What can hang from each mark
P: Q
Q: J L P
J: G
R: G Q
G: L P Q
L: G
D: G Q
N: G Q

Each row was made from one small tree. Brackets hold a mark, then the marks that hang from it, in alphabetical order. Every link used is in the known rows. Write each row's tree.
In the rows, 128 means zero.
Known rows
[P Q]: [144 143 136 156 135 117 132 101 144 121 141 125 150 143 124 137 124 106
 123 134 118 149 154]
[P [Q L]]: [144 103 140 149 149 118 135  99 154 127 118 121 154 143 128 132 126 105
 105 149  99 143 161]
[R [G P] Q]: [146  99 116 142 158 107 123  72 118  97 161 157 141 132 130 134 120 103
 117 142  93 131 168]
[D [G [P [Q L]]]]: [143  94 154 152 179  84 109  87 154 128 122  90 180 133 134 151 106 114
 146 152  69 152 144]
[L [G P [Q J]]]: [167  82 154 112 182  91  85  97 114 112 146 122 174 119 162 177 155 101
 103 141 133 151 149]
[Q J]: [140  95 139 118 136 106 131 118 117 114 132 153 131 140 142 133 137 105
 128 137 144 126 151]
[P [Q [L G]]]: [154  84 148 147 163 119 121  96 150 123 123 138 150 119 133 142 129 108
  79 144 106 149 148]
[L G]: [156  97 131 133 142 127 121 105 130 115 152 168 120 114 143 147 131 108
 102 120 133 142 136]
[R [G L P Q]]: [151 110 123 127 195 109 108  79 113 147 161 110 164 128 149 185 156 105
  33 153 106 129 166]
[N [G L P]]: [125  91 135 109 165 125 110  94 116 104 147 145 139 146 161 167 165 111
  73 119 130 124 166]
[Q [J [G L P]]]: [134  68 122 111 179  89 111 113 107  94 139 133 142 133 165 151 156 105
  30 141 132 129 151]
[J G]: [142  96 102 124 149 120 136 115 128  96 146 151 111 134 142 134 116 111
  85 124 121 131 143]
[L [G P Q]]: [168 100 140 127 184 109  90  88 127 118 160 119 167 117 153 182 144 104
 103 129 117 155 147]
[D G Q]: [150 127 133 135 164 107 137 101 155 129 143 176 133 121 125 145  98 119
 166 119 102 144 121]
[L [G [P [Q J]]]]: [153  98 160 145 156  84  92  98 124  94 139 117 176 126 149 156 136 102
 113 138 129 160 152]
[D [Q J P]]: [148  95 143 122 153 110 125 119 116 108 127 171 148 140 136 140 129 111
 147 118 143 142 154]
[G P [Q J]]: [154  98 152 112 173  88 100 103 116 110 140 102 175 139 156 169 150 102
 126 145 127 141 158]
[J [G L]]: [140  94 101 118 165 121 141 110 124 115 146 153 113 130 149 143 144 107
  15 132 133 131 151]
[N G [Q J L P]]: [135   6 165  86 160 129 115  93  99 107  91 144 135 170 161 163 187 118
 119 124 137 124 192]
[N [G L]]: [127  97 132 100 152 142 135  99 120 118 140 172 119 148 154 153 171 111
  60 122 142 116 165]
[G P [Q L]]: [150  83 144 120 188 110 109  91 142 128 132  95 173 135 152 175 135 104
 106 147  91 139 160]
[R [Q [L G]]]: [164  53 139 118 165 124 133  74 144 104 135 193 127 117 140 126 130 102
  88 149 106 142 159]
[G L P Q]: [146 118 136 120 188 107 112  84 125 137 156 101 170 133 157 189 163 100
  53 143 123 144 165]
[P [Q J L]]: [139  84 155 132 152  98 130 108 138 121 103 123 159 145 139 129 133 108
 106 160 112 136 161]
[J [G L [P Q]]]: [140 116 120 147 181  95 119  97 131 100 147 100 164 138 145 161 140 105
  25 138 113 152 162]
[G L [P [Q J]]]: [137 116 158 140 165  82 110 100 122 115 135 103 180 143 154 156 158 100
  66 152 135 147 172]
[R G]: [146 110 110 147 138 129 136  99 120 130 149 160 118 130 128 136 115 113
 103 132 112 119 146]

Write each row's tree
[145  98 149 157 163 103 113  94 152 111 125  95 177 143 137 153 116 106
 112 145  86 145 163]	[G [P [Q L]]]
[148  87 148  88 184 107 114 106  98 144 134 117 167 142 158 163 179 103
  64 149 165 143 173]	[G L [Q J P]]
[136 101 123 117 169  92 133 111 123 109 127 128 146 142 148 134 157 104
  14 153 137 137 160]	[P [Q [J [G L]]]]
[154 115 119 139 176 110 107  89 119 133 158 109 165 131 138 176 131 108
 105 141  95 131 154]	[R [G P Q]]
[148 107 143 112 186  89 139 106 137 138 131 183 142 119 147 151 136 117
  96 139 125 138 131]	[D [G L] [Q J]]
[147  60 149 115 175 111 117 125 126 116 105 166 154 139 144 138 123 111
 128 128 120 135 156]	[D [Q J L P]]
[140  19 170  95 170 112 103  86 114  93 103 126 147 163 166 178 186 115
 118 127 113 122 185]	[N [G P] [Q J L]]
[125  58 164 116 171  99 103 100 127  91 103 117 176 161 153 148 153 110
 122 147 105 126 173]	[N [G [P [Q J L]]]]
[148   4 138 101 179 109 119 107 104 103  97 125 131 154 158 153 162 118
  70 130 125 136 177]	[N [Q [J G] L P]]
[150  35 159 119 176  98  95 107 122  99 121 143 149 120 163 153 138 108
  96 141 116 133 147]	[Q J [L [G P]]]
[137  72 124 114 166  86 112 118 111  78 138 127 139 138 157 143 125 108
  98 134 122 133 147]	[Q [J [G P]]]
[150  83 147 137 193  92 117  94 160 121 129 148 158 121 141 160  95 119
 152 129  70 143 127]	[D [G P] [Q L]]
[151  95 157 109 188  69 102  96 121 127 138  99 175 131 151 170 139 110
 165 151 104 146 141]	[D [G P [Q J]]]
[140  44 152 110 158 113 121 125 112 120 106 140 140 145 154 132 139 109
 125 142 136 127 157]	[Q J L P]
[146  88 131 112 198  91 107  87  99 140 146 111 172 131 161 182 170 103
  40 161 120 123 168]	[R [G L P [Q J]]]
[154  65 114 105 192 120 134 103 143 122 124 126 139 134 143 154 135 108
  50 147  95 129 150]	[J [G [Q L]]]
[149  55 128 103 169 104 133  97 113 113 127 140 118 144 162 169 185 110
   9 137 148 134 172]	[N [Q [J [G L]]]]
[136  44 159  83 162 126 116  91  86 116 116 145 132 167 166 174 214 117
  69 115 175 127 194]	[N [G L] [Q J P]]
[150  98 149 100 189  88 106  99 114 128 144  98 176 137 167 182 179 101
  62 151 137 137 166]	[G L P [Q J]]
[151  65 158 132 161 101 121 101 139 114 109 142 156 126 143 136 141 106
  82 152 116 147 151]	[P [Q J [L G]]]
[147  76 128 102 190 108 119  98  87 155 137 129 163 136 148 161 173 106
  43 152 145 126 171]	[R [G L [Q J P]]]
[131  78 153 132 167 118 103  88 140  96 115 114 169 157 143 155 139 114
 118 133  87 129 174]	[N [G [P [Q L]]]]
[164  87 137 117 172 125 100  96 114 130 153 133 154 122 144 165 148 106
 106 121 141 159 152]	[L [G [Q P]]]
[146  69 116  88 175  98 143  92 117  89 140 179 118 136 155 119 161 100
  18 161 139 131 169]	[R [Q [J [G L]]]]
[149  48 119 124 167 127 137  80 112 121 128 173 132 138 131 114 123 110
 107 149  96 123 178]	[R G [Q L P]]
[166  25 153 132 167 134 109  85 121 126 118 136 135 131 147 172 152 117
  94 113 123 155 171]	[N [Q [L G] P]]
[141  40 124 104 168 105 135 125 125  98 109 153 123 137 154 125 129 114
  66 147 115 115 149]	[Q [J G] L]
[147  52 136 114 165 126 135  86 126 108 125 162 139 145 138 116 127 104
 129 144 110 141 180]	[R [Q L P]]
[149 119 139 143 176  91 116  96 149 115 152 150 157 119 134 163  94 117
 174 118  86 150 126]	[D [G P] Q]
[142  51 119  89 179 101 132  94  93  90 136 170 130 141 155 117 161 103
  35 151 147 141 177]	[R [Q [J [G L]] P]]
[154 117 149 164 156 100  93  90 136 102 153 113 168 121 136 159 125 105
 107 130 116 163 150]	[L [G [P Q]]]
